Each row was made from one path, in order. Every step used is in the known rows, and no mark comes twice. Write each row's path.
Known rows:
V -> P -> C -> H -> Z: [ 21.6 -18.1  21.2 -32.6 -22.9  13.9   5.4   6.8  42.6   1.5 -29.0  -9.4
   9.6 -35.9 -16.4   1.5 -11.2 -11.5  22.0 -16.6  26.2]
R -> H -> F -> P: [-20.8  22.4  -8.5  19.0  27.4  -7.1  14.6   4.3  -7.1   7.7   5.8 -14.4
  -2.6  20.4   3.6   2.5 -11.5  22.3   8.6   3.2 -13.3]
C -> H -> R: [-37.3 -11.9  32.4  16.0   2.7  22.9  -2.1   5.0 -10.7 -18.3  13.5  20.4
   8.4  -3.5 -30.3  20.0  18.3  -7.4   8.2 -11.9   8.2]
F -> H -> Z: [-41.6 -15.7  -0.7  10.5   3.5  42.5  21.3  13.4   4.7  -3.9   3.3  -6.6
  -1.3   5.5 -24.0  21.3  -1.5   4.1  -6.5 -14.1  -1.4]
F -> P -> C: [ 41.8  -1.9  -9.4 -24.4 -13.6   4.8 -32.6 -12.1  -5.9   8.5  -7.8  -6.9
 -14.3  14.5  18.4  -0.2 -10.6 -17.9   7.5   5.4   0.2]
R -> H -> Z -> P -> V: [-20.5   5.7 -25.4  21.3  28.5  10.0  26.8   8.5 -11.9  -1.0  11.3  12.6
  -3.9   4.2   7.4   0.4 -13.8  21.7  -4.8  -2.8  23.3]
R -> H -> F: [-39.9   7.2   3.4   9.1  21.1   7.8  26.3   6.8  -8.6  -3.3   1.3  -0.5
  14.3  13.3  -4.2  -6.4   3.6  21.7   2.0   1.3 -26.3]
V -> P: [ 48.2 -18.8   9.8 -40.0 -25.8  -7.8  -0.9   3.1   3.1  16.3 -11.7  -8.0
  38.7 -33.9   7.7 -15.7   2.9 -66.9 -17.2  17.3 -10.9]
J -> P -> R -> H: [ 45.1 -25.2  -9.9 -16.6 -38.1  -6.1 -28.7  13.0   7.7  -8.9 -29.5  -2.2
  26.6 -13.5  25.9  -6.4  34.4 -14.1 -15.3 -17.7 -15.0]
H -> F -> P: [-16.7  27.1   1.2  21.9   8.4 -28.3 -12.9  -2.3 -11.6   4.3  14.5 -20.3
  -7.3  29.9  -7.2  -2.6   2.8  -0.6   2.5  17.2 -14.1]
P -> V: [ 22.7 -21.6  -8.3 -26.6  -3.6   1.5   3.0  -8.2 -30.0   8.4   9.5  12.3
  43.6  28.6  15.6  -7.8  11.4 -48.4 -20.0   8.7 -19.2]
H -> F: [-39.3   9.7  14.5   9.2   1.7  -7.5   2.0   2.1 -12.6  -9.8  10.9  -3.3
  11.3  19.2 -18.6 -12.7  22.7  -1.4  -4.0  13.8 -30.8]
R -> H -> Z: [-31.7 -10.0   0.2   5.3  10.4  41.0  27.5  14.4  -7.8  -9.6   9.9  13.5
   2.3  -9.1 -15.1   5.8  -3.8  18.4  -9.1 -17.0  -4.9]
C -> H: [  0.3 -19.0  26.8  -3.6  -5.1  13.9 -20.6  -6.4 -30.0  -4.8  -1.4  21.1
  23.7   2.9  -5.1  10.9  25.0 -16.3  -0.6   8.3 -12.0]
B -> P -> V: [ 23.4  -9.5 -12.4 -32.5 -10.4 -41.3   9.0 -37.4 -19.1  28.7   7.4  18.8
  35.1  -8.8  33.2 -34.7   6.2 -68.0 -31.1  10.9 -22.9]
R -> H -> Z -> P: [-25.9   6.0 -16.4  23.6  22.0  17.0  18.1  11.1 -15.0  -5.9   9.6  14.7
 -12.8  -9.9  -0.1   0.7  -6.5  24.7  -7.0   1.7  17.3]
B -> P: [ 12.9  -9.3   2.0 -29.4 -21.3 -31.2  -6.5 -34.8 -22.7  21.3   5.8  22.9
  20.6 -31.1  24.0 -35.5  15.4 -60.6 -34.2  18.6 -33.3]
J -> P: [ 35.5 -25.8  -2.9 -13.0 -44.9 -14.3 -49.1   1.7 -24.2  -6.2 -26.4  13.9
  41.3  -4.5  23.9 -15.4  51.5 -49.1 -23.5   4.2 -18.7]
V -> P -> R -> H -> F: [ 31.7  -2.0   4.9 -27.7  -7.5 -10.3  28.2  16.5  45.7  11.9 -13.6 -32.8
  18.1 -33.0  -3.7  -5.6 -15.3 -12.2  -0.2  -5.3  -6.6]
C -> H -> Z -> P: [-24.5   4.4  12.1  35.1   9.0   4.9 -16.4   2.5 -18.6 -16.6   9.3  20.2
 -16.4  -6.0 -17.8  15.7  12.5  18.8   4.8   6.5  32.0]
F -> H -> Z -> P -> B: [-16.4  -5.6 -12.8  26.9   1.8  14.3   7.6  10.4  -2.8  -8.8   1.2   9.8
 -16.4  13.4 -10.8   6.7  -8.6  12.5  -6.1   6.5  14.4]
F -> P -> V: [ 49.0   1.7 -21.9 -10.5   2.7 -18.5 -20.5 -10.9 -29.0  21.0  13.8  -9.1
  13.5  36.0  28.0   3.4 -10.6 -46.4 -13.1  14.5  -0.6]

Write each row's path:
[ 14.9   2.9  -6.0   1.8   1.5  -8.5 -32.9 -12.2 -16.9  -2.5 -16.3  20.6
 -16.6  -0.2  21.5  -7.1   6.8   6.4  16.2  24.3  25.3] : Z -> P -> C -> H
[  3.1  -3.5  -4.5 -17.8 -11.7 -12.4  25.3 -16.1  22.0  11.0   7.3   6.3
  -6.9 -44.7   7.6 -18.0  -7.2  -8.6 -23.1 -15.5 -13.4] : B -> P -> R -> H -> Z
[-15.5  24.4  -0.1   7.4   3.1 -16.7 -12.1  -3.6   9.1   0.9  -0.6 -22.2
 -18.7  30.8  -8.0  -2.8  -5.9  16.5  20.6   5.9  -5.3] : H -> F -> P -> C
[-16.0  22.4 -16.3  15.1  33.9 -14.0  22.1   2.6  -6.3  13.5   6.8 -17.2
   6.1  34.7   9.9   3.4 -17.8  18.1  11.0  -0.8  -6.4] : R -> H -> F -> P -> V
[ -1.9 -14.0   1.7  -8.1  -4.7  38.9  22.9  18.7  22.7 -14.9   8.9  -5.4
  -9.4 -15.6 -16.0  11.4  -5.8  26.8 -10.6 -26.5  -7.6] : P -> R -> H -> Z
[-21.6 -18.2  24.9 -11.1 -12.2  43.2  -6.7  -0.8  17.8 -21.9 -15.6  14.6
 -11.3  -1.9 -23.6  12.5   5.6  27.0  25.1 -26.3  14.9] : P -> C -> H -> Z
[ -7.2   6.0 -10.8  21.5  -4.3   4.0  -5.6  11.3   1.6 -17.9  21.0   3.8
 -33.8 -15.0 -14.2   0.8   4.3  16.8 -15.9   4.4  25.8] : H -> Z -> P -> R
[ -3.0  13.8  24.7  26.2   2.3 -24.6 -24.0  -5.2 -11.2 -10.2   3.6   4.4
  -3.4  34.9 -15.5  10.5   5.6  17.9  19.4  10.8  -4.8] : C -> H -> F -> P -> B
[ 15.4 -13.2   1.8 -45.2 -28.1 -16.5  -3.5 -36.9   4.2  18.3 -13.3  20.4
   6.7 -28.8  24.2 -37.1   4.5 -39.2 -10.6   3.5 -22.7] : B -> P -> C
[ -8.7   0.8   4.9  -6.3   4.3  10.7  22.5  13.2  20.5  -8.3   3.6 -15.0
  -1.0   2.5  -7.9   2.0  -0.6  28.7  -1.9 -11.4 -24.9] : P -> R -> H -> F
[ 16.2  -4.9  23.1 -30.3 -15.4  -7.4   3.3   0.7  42.3   5.7 -33.3 -18.6
  16.8 -22.3 -10.9  -4.9  -6.8 -11.6  29.1  -5.0  11.6] : V -> P -> C -> H -> F
[-14.2   2.9  10.9  30.8   5.1   4.9 -14.1   8.3  -1.6 -18.1  10.4  10.4
 -22.1  -9.0 -19.4  21.4   8.6  27.9   6.2  -2.4  34.2] : C -> H -> Z -> P -> R
[-21.3  20.1  21.3  30.2  14.9 -19.3 -21.8  -3.5 -12.7  -1.1   5.1  -8.6
  -4.4  26.9 -13.0  18.5   8.1  14.9  20.4   7.4   0.4] : C -> H -> F -> P
[ 59.1 -17.6   2.3 -42.5 -19.2   0.6  19.6  13.5  36.0  15.6 -15.3 -23.2
  25.0 -41.8   7.4  -4.6 -15.3 -32.0  -9.2  -3.6  -6.5] : V -> P -> R -> H
[-24.0  -1.0 -18.3  25.0   9.1  18.2  15.3  15.2  13.5  -3.4   5.0 -12.9
 -26.0   0.4 -11.6  20.1  -8.8  20.6  -2.6  -4.3  22.0] : F -> H -> Z -> P -> R
[-22.0  21.0  -8.3   7.9  23.2   1.5  15.6   2.0   8.9   5.3  -6.4 -16.0
 -12.5  21.3   4.2   0.4 -17.6  34.9  23.1  -6.0  -6.2] : R -> H -> F -> P -> C
[-25.7   5.3 -16.1  13.1  17.7  25.7  18.6   9.9   1.9  -9.5  -2.4  12.6
 -21.8  -9.1   1.7  -2.4 -14.1  39.4   7.8  -8.1  24.8] : R -> H -> Z -> P -> C
[-11.7  18.9  -2.7  17.6  11.4 -20.6 -23.5  -9.8  -4.9  -6.3 -14.9   9.4
 -23.7   8.7   9.6  -7.0   6.8  26.3  26.2  23.5  25.9] : Z -> P -> C -> H -> F
[-19.6   3.3   2.8  32.6  15.0  -2.1  -8.1   1.1 -17.2 -11.9  11.2  17.5
  -5.8   9.7 -11.4  17.1   5.2  14.3   6.2   1.2  37.7] : C -> H -> Z -> P -> V
[ -3.0  17.3  -2.8  15.1  15.6 -10.5   9.4   4.1  -7.4  -1.2   3.6  -1.6
  -1.6  31.1   1.3  -7.5 -14.9  23.5   7.0   6.8 -18.9] : R -> H -> F -> P -> B
[ 29.8   6.7 -14.2   1.7   1.6   9.2  -4.2   9.0  12.0   3.6  14.2 -21.0
 -28.3   3.0   2.2  19.0 -23.2  14.0  -5.0 -14.4   9.5] : F -> P -> R -> H -> Z
[  9.9   4.5   5.8   0.7  -1.6  10.2 -25.5  -5.9   8.3  -0.1  -2.1  -6.1
 -24.6  12.3  -3.7  20.1 -14.2   3.5  28.8 -13.0  25.5] : F -> P -> C -> H -> R
[ -2.9   7.2  -1.7 -15.8  -4.5 -34.5  25.7 -21.0  20.5  16.1   4.0  -2.3
   0.1 -30.8  12.9 -25.7  -2.9  -6.3 -16.0  -4.1 -29.5] : B -> P -> R -> H -> F
[ 49.8   3.3 -15.5  -9.5  -0.1  -0.2 -12.9   2.6   0.4  12.5   7.6 -20.3
 -13.9   5.5  19.9  12.8 -17.7  -5.1  -7.5  -0.4  -4.7] : F -> P -> R -> H
